Known rows, with every step that occurs:
s -> x -> b -> p: [ 26  17  41  -9  12 -19 -18 -26 -23  18  13   8 -21   5   2 -36  -6 -14
  65  -5  -3  29  13  37  27  -2  18  -9  26   0 -31 -44   9  24  -2]
g -> p: [-26  22  32  -2  44   3   3  21 -30  -3   7  44 -14  -5 -39  -7 -12 -22
  36   0  22 -34   4   5 -16   1   5  38  25  -7   3   8  13 -29  37]
s -> x -> b -> u -> f -> p -> t: [ -5  16  34  -4  19  -7  -1  -7 -28  -2  -2  26   4  23 -12  16 -56  39
   3  33  27 -54  26  17  19 -32 -27  -4   4 -53 -13   0 -21  12 -20]
u -> f: [ 39 -27  41   2  16   0  17  14 -27 -24 -24  34   7  12 -55  20 -43   9
  -3  18  39 -47  28  42  30  -4  17  19  30   2  37 -12  -3 -23  60]
b -> u -> h: [ 18  28   2  13  11  42  -2  24 -12  -2  23   5 -38  14 -45 -16   5  31
  93 -35  68  -2  -2 -14 -15 -70  13  16   0 -15  37 -55   0 -12  56]
x -> b -> u -> f: [ 61  -2  11   6  18  -9  -5  10 -32 -33 -13  22  -1   5 -57   6 -29  -6
  63   0  48 -22  42  45  31 -12 -21   7  40 -43  20 -24 -19   7  26]
s -> x -> t -> p -> k: [  4 -18  43 -16 -37  -4  55 -14 -43   3   8  41  11  15 -21  23 -34  14
 -12  11  15 -40  -6   8  55 -25  -3   5 -16 -34 -13 -29   5   5 -21]
b -> u -> h -> p -> t: [ 17 -32  42   6  33  18   6   9 -10  12 -11  -8 -12  10   5  20 -42  35
  52 -23  68 -34   3  14 -11 -58  -5   0 -28  -9  47  -9 -28 -16  33]
m -> p: [-11   2  49   7  19  -5  19  -1  -9  -4 -22  35 -18  15 -50  13 -14 -14
  -1  31  22 -32  10  10  -5  -4  36  31  51  28  15 -13  -2   7  57]
k -> p -> t -> x -> b -> u: [ 34  20 -20   5  30 -12  -9 -27 -19  -4  19   1  12 -19 -16   6 -14 -11
  74 -13  32  -4  24  33   8 -25 -49  -2   6 -36   4 -18 -25  24 -46]
w -> b -> u: [ 67 -17 -26  12  29  10   8  -4 -33   7  44   9 -28  -9 -54 -18   5  -7
  97 -17  56  15  26  24   0 -30 -15  38   9 -42  10 -31 -19   9  26]
k -> p -> t -> x: [ -3 -15  10  -2  29  -2  27 -34  -9   8  11  15  39 -16   3  26 -39  13
 -23  17  16 -49   5  29   2 -11   4   7  -7  19  24   3 -12  -3 -24]
u -> h: [ 11  23  30   6  16  39   6  19  -6  12  15  23 -27   8 -39 -11 -10  36
  53 -25  43 -20 -17  -5 -18 -42  29  14   9  15  36 -32   3 -38  66]
h -> p: [ 42 -48  51   1  17 -13  14  -1 -26  10 -21  -6   0  -2 -26   9 -36 -25
  26 -23  43 -19   6  40 -15  22   8  27 -12  28  25  18 -11 -34  33]
u -> f -> p -> l: [-14  30  47   9  13 -26  52   8 -40 -20 -10  23 -24  26 -24  18 -50  22
 -27  23  33 -51  13  10  29  20  22  21   7 -11  17  43   7 -17  -8]
g -> p -> b: [ -7  27  44   6  18  -8  14  13 -32   6  -3  42  -6  -7 -17  11 -27 -19
   9  -5   7 -22  10  13  16  25  23  12  -6 -18  29  -7  -2 -55  -7]
n -> x -> b -> p: [ -5  30  45  -6  12  -8  -9   0  -9  19   0  15 -28  19   4 -36  -4 -26
  48 -21   8  16  13  26  14   5  14 -15  29  11  -1 -23  28  12  -3]
x -> l: [ 22  24  12   3  50  -6  47  20   3  16 -10  15 -44 -31 -61 -26 -46  32
  23  16  31   4  -5  23  16  -6 -20   4   5  -8 -13  29  10  -7  41]
b -> u -> h -> p -> t -> x: [ 15 -22   3   3  18  19  20 -20 -10   6  14   0  29 -15  14  16 -44  23
  17  -9  54 -44   4  15 -29 -25  24   3  -6 -13  23   5 -36  -2  12]
t -> p -> b: [ 16 -15  27   8 -16  -9  49  -6 -19  14   7  47  14  -3 -22  20 -37  -7
 -20  -6  16 -24  14  40  60  17  39  18 -31  15  46 -29  -7 -40 -17]
t -> x -> b: [ 51  35  -3  -4  29 -11   0 -37 -19  12  23  34  25 -42 -21  -4 -23  -9
  31  -3   2 -16   6  44  -1  15 -17  -1  43 -21 -22  27 -21 -16 -15]
w -> b -> p -> t -> x -> l: [  9   6  -4  -4  54  -2  60 -11  10  33  22  18 -17 -47   0 -30 -63  35
  10  29  22  -9  -3  30  -3  17  24  -7  25 -21 -25  19 -19  32  15]
w -> b: [ 67 -26   5   2  35   7  23 -15 -27  30  45  31 -15 -19 -46 -15 -17   1
  51  -7  24  -6   6  37 -15  10   6  40  24  -8   7   0 -20 -18  37]
u -> f -> p -> t -> x: [-25   3  20  -4  17   9  28 -16 -14   0   5  40  39  -3   0  33 -60  29
 -58  42  25 -76  15  21   3  -4  32   9  22 -14   7  17 -18  -8  -9]
n -> x -> b: [ 31  42  19  -5  19  -6   1  -5 -15  16   6  30  -3   0 -34 -25 -18  -3
  29 -17   4 -15   5  22 -14   5 -48  -9  21 -15  -9  48  11 -22  -4]
h -> p -> b -> u -> f: [ 58 -44  34  12  -8 -13  18  17 -38 -34 -30   3   7  18 -36  23 -49 -18
  25  -9  59 -27  43  42  28  20  20  10  -1 -25  54 -33 -28 -13  24]
f -> u: [ 21  -2  14  10  35  31  28  15  -4   2  13  21 -34  17 -51  17 -14  -5
  54  -1  11   6  13 -18   9 -30   8  45  -6   1  55 -11  24 -63  20]
f -> p: [-37  36  40   1  10   6   8  11 -21  16   6  29 -21  19 -43   5 -21   1
  -7  10  24 -30   2   2   1   0  13  34   2   9  -2  -5  17 -31  -3]
b -> u: [ 37   5 -11  15  23   8  -2   8 -27 -12   7   3 -26   5 -54   0   9  -1
  73  -9  63  14  28  17  33 -67 -23  21  -8 -30  20 -33   8  -4  21]
u -> f -> p: [-30  12  55  -1   0   2  15  23 -27  -8 -14  39  -5  33 -50  16 -46   2
 -27  23  29 -59  17  14   3  26  30  34  25   4  12 -11   6 -21  16]
s -> x -> t -> p: [-16 -48  15 -18 -29   4  45 -21 -20  24  49  33  13 -12 -33  -3 -45   0
 -10   3  15 -23  -3  47  31 -19  -9  21 -12  15 -26 -13  13  15   9]

Rows:
[  7 -16  -3   9 -21   2  28   4 -24   7  24  15  -9  -7 -27  16 -25 -16
  38 -21  47   7  25  39  60 -34  -7   4 -32 -30  30 -53  -1  -3 -25] => x -> t -> p -> b -> u
[ 32 -16  57  12  -6  15  31  14 -12  15  -5   0 -15  11  -5  17 -48  -8
  38 -47  19 -10  -5  -2 -23  38  52  13 -35  14  75 -21 -21 -75   9] => f -> u -> h -> p -> b
[ 18  12  15  22  -1  -7  13   4 -25 -12 -11  11 -23  15 -37  15  -6 -17
  40   3  44   4  33  11  33 -23  19  10   3 -25  36 -48 -13   3   7] => m -> p -> b -> u
[ 24  32  10  18  -1  35   4  21 -14   2  19   7 -33  11 -31  -7  -5  27
  80 -41  56   2   1 -10   0 -49  26   1 -16 -22  51 -64 -10 -29  32] => p -> b -> u -> h
[ 12  16  69   0   0  -7  18   5 -39  -6 -38  21 -29  37   0  19   1  -1
  27   6  28  -5   8  -4  66 -29  44  -5   3 -21  25 -69  18  -6  -6] => b -> p -> k
[ -9  19  60   7 -16  -8  25  15 -30   2 -17  38   0  23 -26  28 -55  -2
 -40  12  13 -44  18  23  31  45  43   9  -4  -6  38 -22  -8 -48 -20] => u -> f -> p -> b
[ 55  32 -32   7  23  -4 -10 -21 -26  -7  27  10   4 -25 -35  -9  -2 -14
  82 -14  37   9  26  31  11 -26 -31   5  25 -51 -13 -10 -19  10 -16] => t -> x -> b -> u
[ 17  -5  40  -1 -14  -6  56  -2 -39 -10 -17  56   9  25 -30  29 -16   8
  -7   9  29 -50   4   0  58 -13  23  24 -11 -16  28 -34  -1 -15 -11] => t -> p -> k
[ 37 -27  28  13  -7 -13  16  16 -34 -36 -23   7   4  24 -46  22 -38 -18
  24  -6  45 -26  41  35  34  18  12  12  -6 -11  62 -58 -13   0   0] => k -> p -> b -> u -> f
[ 41  30   3  -5  42  -9   1 -40 -13  18  18  35  28 -41  -1  13 -38  17
  18  10   3 -30   9  48  16 -15 -28 -17  33 -35 -14  35 -31 -15 -26] => p -> t -> x -> b
[  3  32  10  17  -5   0   7  12 -31   0   7   8 -25  18 -33  10 -10  -9
  36  -9  46   7  27   6  33 -19   7  12 -30 -38  25 -44   1 -21 -34] => f -> p -> b -> u
[ 28   1  31  10  31 -27  46 -16 -34  11  25   4 -49   4  13 -14 -16   4
  47  -4  28  15  10  31  33   7  44  15  11  -3  15   1   5  10   4] => w -> b -> p -> l
[ 16  -9  41   0  26  13   3   7  -8  16  -8  -5  -6  14  12   0 -46  30
  50 -33  52 -41   1   9 -34 -35 -29 -18 -19 -19  32  23 -27 -11  12] => n -> x -> b -> u -> h -> p -> t
[ 50 -20  21  14  -1  -4  16  18 -35 -34 -20  19   1  18 -46  22 -37  -1
  23   4  54 -22  44  36  52  -9  15   6   6 -36  51 -43 -16 -13  23] => p -> b -> u -> f
[ 60 -14  48   3  -6   8  28   8 -47  -3 -12   3 -18  24 -14   7 -19   3
  74 -40  55 -32  -9 -21 -32  13  25  16  -7 -41  32 -34 -38 -11  15] => w -> b -> u -> h -> p -> k
[ 42  -3  58   5 -10   8  22  16 -42 -15 -36   0 -16  32 -14  18 -17   7
  59 -35  59 -33  -7 -25 -11 -12  19   7 -18 -34  37 -36 -23 -20  13] => b -> u -> h -> p -> k
[ 54   3 -14   4  31 -12  -6 -26 -24  -2  12  -2  14 -25  -6   6 -26 -10
  74 -17  46  -8  26  39   1 -19 -37  -4  10 -51  -3   7 -38  14 -24] => h -> p -> t -> x -> b -> u
[ 14  44 -20   5  27  -2 -10 -19 -22   2  24  16   4 -13 -16   4 -18   3
  57   0  36 -13  24  20   8 -32 -34   0  16 -59 -16  -3 -23  15 -44] => f -> p -> t -> x -> b -> u
[ 21 -28  50   4  12  33  23  22  -4  10   1  -7 -24  18 -23   1 -39  -9
  73 -50  38 -19 -13 -17 -66  18  39  40 -12  34  61 -10 -11 -55  51] => f -> u -> h -> p
[ 18  39  26   6  30 -37  32 -31 -28   0  10   5 -23 -12  28  -7 -23  -2
  33  -2  12   9  10  36  44  10  29 -12  24 -11  -3  20   4  14 -30] => t -> x -> b -> p -> l
[ 13  34  20  -8  27 -11   4 -28 -17   7   8  45  35 -20  -2  20 -60  14
 -10  21   3 -59  15  42   3  18 -10 -10  47 -33 -15  30 -36  -6 -30] => u -> f -> p -> t -> x -> b
[-17  26  -8   0  39  -1  57  12   2  -2  -2  18  -5 -24 -28  -9 -78  44
 -17  41  43 -41  12  13   1   9   2  -4  18 -42 -23  27 -19  32   4] => b -> u -> f -> p -> t -> x -> l
[-28 -40  23 -13 -14   9  44  -2 -10  27  35  41   4 -17 -34  16 -45 -11
  -3  -6  29 -28   1  56  43 -24  -7  23  -5  19   6 -21  15  -5   9] => x -> t -> p
[ -7   3  23   3   2   6  12  20 -35  -7  16  29 -13  31 -54  -2 -34  -9
  21  10  45 -44  27  10 -17  30  22  45  29 -25   6 -30 -14   8  11] => w -> b -> u -> f -> p
[  9  51  38  -3 -18 -11  22   3 -51 -30 -25  41  13  32 -23  28 -32   1
   1  19  26 -63  18 -16  18  26  14   4  32 -70  -5 -24 -22   4 -50] => t -> x -> b -> u -> f -> p -> k
[  4  10  52  -3  50  -9 -12 -12  -8  25 -10  20 -22   1  27  14 -27  22
  42   9  21  -4  19  48  59 -58  -4 -25  10 -12  19 -29  -3   2  -8] => x -> b -> p -> t
[ 39  20  55   0 -15   2  18  14 -39 -10 -32   3 -10  37  -8  -1 -19   2
  61 -46  45 -37  -9 -31 -35   9  -4 -10  -8 -44  23  -4 -20 -11  -8] => n -> x -> b -> u -> h -> p -> k
[ 52 -21  17  17  -3 -11  10   4 -34  -4  -9 -15 -12   3 -22  12 -21 -24
  58 -31  57  14  29  29  24  -5   1   8 -37 -26  42 -29 -18 -22 -11] => h -> p -> b -> u
[ 41  -8  17   3   3  11   0  -6 -18   5  13 -14   4 -10 -10 -15 -32 -16
  87 -56  54 -19  -6  13 -65  25  16  12  10  -1  15  -7 -39  -5  25] => t -> x -> b -> u -> h -> p
[-21   4   3   1  15  12  23 -12 -18  -9   9  29  33   3  -4  30 -49  25
 -31  35  41 -64  26  15   6 -19  22   9  16 -32   7  -1 -20   8 -12] => b -> u -> f -> p -> t -> x
[ 27  -5  44  14  22  -2  58   7 -21  -5   1 -14 -41  16  -2  10 -43  14
  50 -36  38 -18 -12 -13 -26  14  26  27 -23  10  54  42  -6 -44  20] => f -> u -> h -> p -> l
[  0   5   5   3 -38  35  23   5 -17  13  50   9 -17   6 -21 -15 -25  27
  60 -39  45  -2  -8  -2  -1 -42  19  -2 -26 -23  16 -68  -8   3  14] => s -> x -> t -> p -> b -> u -> h
